Each row comes from the steps of one path. Every step used is in the known rows, and no mark comes twice. Write the path behind each row, first mark first.
Known rows
y -> j: [-0.21 -0.47 -0.46 -0.86 -1.20 -0.10 -1.32  1.00 -1.29  3.65 -1.11  1.29
 -0.21 -0.15  0.09]
a -> y -> b -> j: [-2.23  1.56  4.11 -1.87 -2.08 -1.70 -0.90  3.02 -3.65  2.43 -1.54 -3.37
 -0.92 -0.59 -0.38]
j -> f: [-0.09  0.08 -0.07  2.27 -1.29  1.38  0.03 -0.11  0.08  1.31 -0.46  2.74
 -0.82 -0.24 -1.43]
e -> y: [ 0.48  0.30  0.33 -0.96 -2.58  0.47 -0.37  0.50 -3.39  2.42  1.21  4.40
 -0.77  0.09 -1.03]
j -> b -> f -> e -> y: [ 0.32 -1.97  2.20 -3.15  0.17 -1.50 -2.17  1.44 -3.27  2.57  1.86  2.24
 -3.20 -0.61 -3.37]
a -> y -> b -> f: [-1.72  2.24  2.78 -3.88 -1.11 -0.28 -1.27  1.03 -2.25  1.38 -1.27 -3.80
 -1.67 -0.15 -1.75]
y -> a: [-1.49  1.47  3.75 -0.67 -1.84  0.41 -0.19  1.02 -0.46  2.65 -1.21  0.09
  1.97 -0.01 -0.23]
a -> y -> b: [-2.03  1.78  1.63 -2.52 -2.65 -0.48 -1.04  0.27 -3.98  0.88 -1.60 -1.55
 -0.65  0.43 -1.34]
y -> b -> j -> f -> e: [-0.76 -2.77  6.89  0.49 -3.10 -2.72 -2.34  2.90 -1.46  3.60 -2.75  1.23
 -1.33 -1.94 -1.06]
a -> y -> j -> s: [-2.15  1.49 -0.68  0.43 -2.01 -1.09 -2.70  1.36 -2.62  3.31 -0.84  0.35
 -5.23  1.43  0.01]
b -> j -> f -> e -> y: [ 0.56 -2.93  4.44  3.28 -1.98 -2.26 -1.48  2.42 -2.18  5.11  0.92  4.67
 -2.88 -1.48 -1.54]
e -> y -> j -> b -> f: [-1.12 -0.12 -0.43 -2.88  1.43 -0.37 -2.05  1.49 -2.71  3.67  1.64  2.98
 -2.64 -0.72 -2.43]
b -> j: [-0.04  0.17  2.79 -0.40 -1.15 -0.51 -0.12  3.53 -0.80  2.95 -0.62 -1.30
  0.10 -0.84  0.36]
f -> j: [ 0.74 -2.01  1.28 -0.29 -2.81  1.79 -1.66  1.11 -2.20  3.11 -0.85  0.68
  0.85 -0.86 -0.97]
e -> y -> b: [-0.88  0.46  2.96 -3.66 -4.39 -0.40 -1.77  0.58 -4.59  1.83 -0.34  4.31
  0.05 -0.28 -1.32]
f -> e -> y: [ 1.23 -2.43  2.19 -0.94 -3.20 -1.67 -1.89  0.49 -4.25  3.51  0.92  4.24
 -1.50  0.04 -1.46]

Which path is each row?
[-0.68  0.93  4.31 -4.87 -2.70 -0.47 -2.07  1.37 -3.02  2.25 -0.02  2.32
 -0.89 -0.84 -1.76] | e -> y -> b -> f
[ 1.46 -1.98  3.44 -2.28 -1.55 -1.46 -2.04  1.27 -2.41  4.19  1.05  1.97
 -2.41 -0.61 -1.90] | b -> f -> e -> y
[-1.44 -0.92  5.93 -2.78  0.14 -1.97 -2.18  1.59 -2.82  3.79  1.13  1.74
 -1.29 -0.75 -3.04] | j -> b -> f -> e -> y -> a
[-1.36 -0.66 -1.76 -1.75  0.51 -0.11 -1.46  1.06 -2.04  1.95 -0.38  1.42
 -0.86  0.01 -1.27] | y -> j -> b
[-1.22 -1.59  0.09 -1.98  2.52 -2.45 -2.51  1.09 -2.80  3.91  0.08 -3.19
 -4.20 -0.36 -2.68] | a -> y -> j -> b -> f -> e
[ 0.73 -1.44  2.63 -1.55 -1.08  1.76 -1.95  1.84 -0.65  3.76 -0.52 -1.66
 -0.10 -1.32 -1.29] | b -> f -> j
[-3.14  2.15  5.12 -1.40 -3.78 -2.30 -2.92  4.05 -3.48  2.04 -2.24 -1.91
 -4.40  0.36  0.04] | a -> y -> b -> j -> s
[-0.75 -2.34 -0.28  3.71 -0.22 -1.92 -1.81 -0.57 -2.37  4.99 -1.06  1.26
 -3.64 -0.15 -1.82] | a -> y -> j -> f -> e
[-0.29 -0.08  2.63  3.01 -0.56  0.21  0.17  2.58  0.54  2.87 -0.53  1.17
 -1.06 -1.24 -0.60] | b -> j -> f
[-1.36 -0.78  6.61 -3.79 -5.16 -0.03 -5.51  2.89 -3.95  3.62 -0.89  3.63
 -3.86 -0.94 -1.72] | e -> y -> b -> f -> j -> s
[-1.70 -0.06  5.10  0.48 -2.29 -0.75 -1.04  2.85 -0.74  2.25 -2.17  1.27
 -0.43 -1.55 -0.79] | y -> b -> j -> f
[-0.47 -1.40  5.45 -4.02 -3.44  0.63 -3.47  1.87 -3.88  4.02 -0.60  2.38
 -0.35 -1.79 -2.13] | e -> y -> b -> f -> j
[ 1.34 -1.91  3.36 -2.36 -0.74 -1.20 -1.63  1.58 -0.06  3.24 -0.62 -1.80
 -1.59 -0.70 -1.26] | b -> f -> e
[-1.09 -1.82  8.50 -2.47 -5.96 -4.41 -4.71  4.53 -4.73  4.17 -1.25  4.07
 -4.61 -0.69 -0.32] | f -> e -> y -> b -> j -> s
[-2.76  1.21  3.80  1.53 -1.47 -1.00 -0.72  2.26 -2.20  2.45 -1.60 -0.84
 -2.08 -1.07 -1.34] | a -> y -> b -> j -> f
[-0.32 -2.86  1.37 -3.17  1.71 -2.07 -2.95  1.92 -1.07  3.83 -0.55 -1.01
 -2.71 -0.96 -2.03] | y -> j -> b -> f -> e
[-0.18 -0.53 -0.41 -0.68 -1.96 -0.60 -1.73  0.74 -3.53  4.52  0.60  5.08
 -1.08 -0.20 -0.57] | e -> y -> j
[ 0.03 -1.78  5.86 -5.00 -2.54 -2.05 -2.89  1.74 -1.47  2.50 -2.28 -1.64
 -0.94 -1.12 -1.45] | y -> b -> f -> e
